Each row was made from one walk, in order. Every step used is in the known rows, and no mark comes twice. Write each row's walk.
In the rows, 128 means zero.
Known rows:
sozav -> foso: [154 149 107 160 126 129 110 172 120 176  92 144 144 207 120 153 118 176
 139 147 136 144 146  87 142 121 102 179 110 118 149 123]
sugeser -> bafu -> gapur: [146 148  87 132 156 132 130 194 132 146 108 162 191 186 108 171 109 177
 174 118 205 149 149  97 120 137  86 145 109 101 116 113]
nabile -> bafu -> gapur: [141 113 123 126 150 137 158 220 126 147 129 175 172 185 122 184 105 158
 116 128 188 123 145  91 148 137  84 132  82 126 134 100]
bafu -> zemuvop -> sozav -> foso -> sugeser: [ 99 143 101 152 156 103 151 129 105 161  77 121 138 139 141 181 133 193
 146 159 109 108 113 114 122 129 102 151  85 105 108 108]
fava -> sugeser -> foso: [138 173 104 125 126 118  82 147  95 134 159 170 161 199 134 141  97 138
 111 163 129 131 162 108 108 164 116 168 130 104 132 151]
nabile -> sugeser -> bafu -> zemuvop -> sozav -> foso: [101 149  83 108 133  89 134 155 117 156  83 108 150 123 132 203 113 194
 144 154 152  74 165 111 127 102 128 154 117 117 118 107]
gapur -> nade -> bafu: [151 164  89 147 137 100 140 239  92 168  96 124 172 194 100 168 129 159
 144 129 176 142 144 128 130 147 108 184 111 153 143 138]
gapur -> nade -> bafu -> sugeser: [143 137  94 138 134  87 149 235  81 154  87 127 161 159  96 165 138 150
 129 117 196 143 125 139 136 144 105 191 118 158 165 150]
sozav -> foso -> zemuvop -> bafu: [121 171 104 139 145 106 105 161 122 177  66 149 140 215 140 142  76 187
 145 131 115 131 129  88 154 107 132 167 120 133 105 110]
nade -> bafu -> sugeser -> foso -> zemuvop -> fava: [ 89 176  92 133 155  87 132 164 100 137 109 134 167 164 111 168 113 165
 126 107 140 138 103 126 112 170 122 166 133 124 151 138]
nade -> bafu -> gapur: [151 150 100 160 166 119 166 210 100 138  99 152 177 196 115 188 118 163
 117 109 184 161 107  95 116 165  74 165  98 119 153 113]
nabile -> sugeser -> bafu: [144 144  89 107 137 104 110 188 117 146 143 136 164 163 116 169 123 174
 146 145 174 104 189  95 130 125 111 155 146 131 141 130]
fava -> zemuvop: [150 132 103 137 137 150 106 168  67 161 130 179 158 192 126 156 118 146
 142 170 176 123 173  97 133 124  97 138 117 110 124 135]
gapur -> nabile -> foso -> sugeser -> bafu -> zemuvop -> fava: [104 149  81  84 150 107 110 136 101 175  84 107 143 151 131 165 160 180
 166 129 163  93 192 111 118 132 119 123 118 138 134 109]
sugeser -> foso: [133 167  98 152 135 114  96 158 133 165 147 162 174 188 129 151 117 154
 144 146 147 141 157 113 123 150 108 149 120  96 138 123]
gapur -> zemuvop -> sugeser -> bafu: [106 154  68 131 148  93  91 194 113 121 125 126 181 172  99 153 162 189
 155 158 145 120 175  79 112 123 103 153 105 146 101 114]
gapur -> nabile -> foso -> sugeser -> bafu: [147 154  75  95 153 125 101 154 105 169  98 110 137 177 126 147 155 175
 165 128 161 115 190 105 126 134 109 147 142 148 144 128]
sozav -> foso -> zemuvop -> fava -> sugeser: [110 178 106 115 127 123  88 139  80 167  98 141 135 214 126 138  88 179
 137 145  88 125 146  78 122 116 135 176 123 126 102 139]
gapur -> nabile -> sugeser -> bafu: [156 159  86  78 136 112 105 189  94 170 123 125 149 158 118 169 137 180
 154 132 195 113 200  94 130 123 108 154 140 166 132 129]
foso -> sugeser -> bafu -> zemuvop -> fava: [103 153  87 126 168 101 125 147 124 137 121 132 177 161 107 162 143 191
 189 138 146 109 152 113 111 169  97 134 114 100 112 122]
sozav -> foso -> zemuvop -> fava -> sugeser -> bafu -> gapur: [105 188  89  96 134 126  96 141  97 157  75 139 156 205 116 149  73 193
 166 117 122 127 141  84 116 114 129 175 120 110  82 131]
sozav -> foso -> zemuvop -> sugeser -> bafu -> gapur -> nabile: [113 185  77  92 150 129  94 159 113 166  58 104 143 188 121 141 106 209
 177 107 145 128 129  72 133  84 114 182 113 135  76 115]
fava -> zemuvop -> bafu -> gapur: [136 140 115 115 144 127 120 169  74 155  96 197 178 195 133 147  82 159
 135 148 196 130 163  89 156 124  95 131  98 117  98 105]
sugeser -> foso -> zemuvop -> sozav: [ 86 193  85 139 157 112 110 138 113 168 132 144 164 167 147 163  94 176
 161 147 104 132 133 118 110 128 135 136 120 104  77 120]
sozav -> foso -> sugeser -> bafu: [151 172  80 141 144 120 103 146 137 149  93 115 152 201 101 137 128 201
 185 131 119 129 142 105 135 146  97 190 136 110 133 144]
fava -> sugeser: [156 142 115 130 137 131 104 177  73 129 151 175 147 207 126 146 108 143
 104 169 140 138 161  87 114 157 103 166 124 128 133 153]
nade -> gapur: [147 164  87 157 147 127 125 199 131 146 145 136 159 189 132 145 119 154
 114 144 188 146 110  66 121 135 102 164 118 115 154 126]
bafu -> zemuvop -> foso: [ 86 132 114 148 148 111 145 165 105 145  91 150 164 159 138 189 137 171
 123 160 151 105 137 103 117 118 104 132  94  99 137  94]
gapur -> nabile -> sugeser -> foso -> zemuvop: [129 173  93  77 137  98  86 146  89 195 140 132 135 138 155 157 125 157
 142 118 155 108 171 104 123 104 126 147 142 152 114 125]

Which walk is each row?
[108 171  80  95 134 108 110 166  74 104  98 151 186 179 109 166 116 176
 134 141 157 122 165  95  92 132 104 162 114 120  95 127]
fava -> sugeser -> bafu -> gapur -> zemuvop -> foso
[120 185  71 117 140 141 112 122  77 148  83 121 156 182 104 153 108 208
 188 173 116 104 162 113 134 132 110 168 125 108  82 142]
fava -> zemuvop -> sozav -> foso -> sugeser -> bafu
[124 167  91 128 138 141 116 117  58 159  95 130 142 179 119 145 116 193
 162 178 103 111 150 102 139 126 104 168 114 114  91 141]
fava -> zemuvop -> sozav -> foso -> sugeser
[100 191  96 131 154  92  90 149 136 165 120 168 170 194 150 139  75 165
 151 131 126 130 141 112 134 138 137 137 129 113  95 109]
sugeser -> foso -> zemuvop -> bafu
[151 164  91 117 140 132  97 183  96 116 137 160 165 212 108 156  96 161
 138 161 158 128 175  99 108 166 111 168 139 119 122 155]
fava -> sugeser -> bafu
[134 138  74 124 158 116 105 147 130 145 115 118 151 184 125 144 141 169
 158 140 137 105 176 106 127 139 113 149 148 111 153 129]
nabile -> foso -> sugeser -> bafu
[129 167  87  95 129 119 128 197 134 148 134 124 147 147 129 155 119 147
  97 117 216 118 114 100 135 141 114 161 119 146 164 128]
nade -> gapur -> nabile -> bafu -> sugeser -> foso
[ 97 150  91 133 148 112 127 178 131 152 104 149 187 171 110 191 123 184
 174 149 181 111 172 111 112 146 113 119 102  99 117 102]
sugeser -> bafu -> zemuvop -> fava
[ 96 163  78 138 135  81  76 162 111 138 145 133 177 160 121 139 163 167
 129 157 121 124 163  86 113 124 108 153  98 131 109 112]
gapur -> zemuvop -> sugeser -> foso
[112 162  87 146 163  91 136 170 108 133 108 140 155 156 126 175 114 149
 119 102 154 140  86 136 112 162 112 173 139 118 160 143]
nade -> bafu -> sugeser -> foso -> zemuvop
[ 97 138 104 159 142 111 152 154 107 171  68 135 144 147 144 200 117 184
 132 166 134 111 126 108 124 114 112 144  76 105 114  96]
bafu -> zemuvop -> sozav -> foso
[140 144  85 161 161  93 159 207  86 140  92 152 180 169 118 199 148 156
 115 105 184 155 114 100 100 149  73 156  84 137 140 106]
nade -> bafu -> gapur -> zemuvop
[117 144 107 109 127 103  97 144  84 144 109 189 167 168 128 134  88 148
 127 155 182 116 159 124 159 140 119 142 126 116 129 129]
fava -> zemuvop -> bafu -> sugeser -> foso
[ 97 105 118 124 154 117 146 212 131 123 131 145 157 164 129 186 125 164
  98 167 154  74 146  88 145 131 101 131  77 129 130  94]
nabile -> bafu -> zemuvop -> sugeser
[109 190  57 148 143  88 126 149 108 146 104  89 148 146 128 146 152 190
 129 147 120 128  97  74 107 122 106 179 101 136 110 123]
nade -> gapur -> zemuvop -> sozav -> foso -> sugeser
[122 172  98 147 149 117 133 138  98 157  96 112 143 183 114 145 125 213
 156 162  79 136 130  94 134 142 104 178 110 127 107 129]
zemuvop -> sozav -> foso -> sugeser
[156 139 113 106 140 142 133 223 103 169 125 152 146 192 118 178 131 169
 125 141 183 121 180  97 147 143  98 136 100 174 135 114]
gapur -> nabile -> bafu
[ 87 136 111 140 162 100 144 138 100 133 102 133 159 151 136 168 151 180
 137 151 123 101 121 107 115 135  92 142 106  99 131 107]
bafu -> zemuvop -> foso -> sugeser
[136 145 108  90 157  95 124 156  95 169  76 148 150 182 145 131 117 174
 128 112 171 136 161  85 155 132 100 138 106 157 122  93]
zemuvop -> bafu -> gapur -> nabile -> foso -> sugeser
[115 146 110 129 143  94 112 159 113 166  58 152 131 183 136 137  85 179
 133 119 133 133 110  99 159 104 129 173 124 140 124 122]
sozav -> foso -> zemuvop -> bafu -> sugeser
[115 175  71 119 140  93 105 134 115 156  75 116 175 172  94 145 148 210
 192 109 129 132 149  94 118 132  94 170 102 120 103 117]
sozav -> foso -> sugeser -> bafu -> gapur -> zemuvop -> fava
[119 190  78 136 151 119 128 142 116 147  85 102 157 187 100 153 117 227
 185 157  92 129 141 105 130 152 111 179 120 122  98 134]
zemuvop -> sozav -> foso -> sugeser -> bafu
[129 142  92 119 146 120 112 171 100 118 118 165 161 176 129 182 102 148
 131 159 176 104 160 115  99 154 111 149 119 102 120 138]
fava -> sugeser -> bafu -> zemuvop
[151 133  98 113 134 132 106 175  90 193  99 134 127 182 144 161 146 153
 122 141 176 127 193  91 133 109 115 137 120 156 160 111]
gapur -> nabile -> foso
[112 167  79 124 141  75 127 199  96 163  89 122 160 144 117 160 117 143
 149  97 171 130 107 159 123 132 129 186 133 140 136 151]
gapur -> nade -> bafu -> sugeser -> foso -> zemuvop
[143 148  75  95 146 134 117 181 116 172  76 137 163 174 126 174 124 171
 163 110 218 132 181  99 123 112 105 137 116 127 130 104]
sugeser -> bafu -> gapur -> nabile -> foso
[100 114 111 146 157 106 123 179 114 135 125 142 155 155 136 164 141 162
 117 166 153 107 133  81 125 120  97 143  86 111 125 101]
bafu -> zemuvop -> sugeser
[ 93 182  98 135 142  91 134 159  91 126 113 142 173 178 123 194 107 152
  99 144 136 109 133 124  91 189 116 156 104 103 145 121]
nade -> bafu -> zemuvop -> fava -> sugeser -> foso
[ 99 130 103 107 154 100 155 182 101 124 110 145 179 157 116 174 151 182
 123 124 139 103 141  95 129 130  81 137  83 141 111  96]
nabile -> bafu -> gapur -> zemuvop -> foso -> sugeser
[119 151  83 148 163  90 145 207  86 116 100 128 180 171 109 177 153 173
 106 119 161 144 112  77 107 143  75 170  82 144 128 104]
nade -> bafu -> gapur -> zemuvop -> sugeser
[118  98 120 138 151 123 161 211 132 147 122 168 156 159 139 211 119 147
 107 153 179  86 147 114 138 137 100 115  80 120 144  95]
nabile -> bafu -> zemuvop
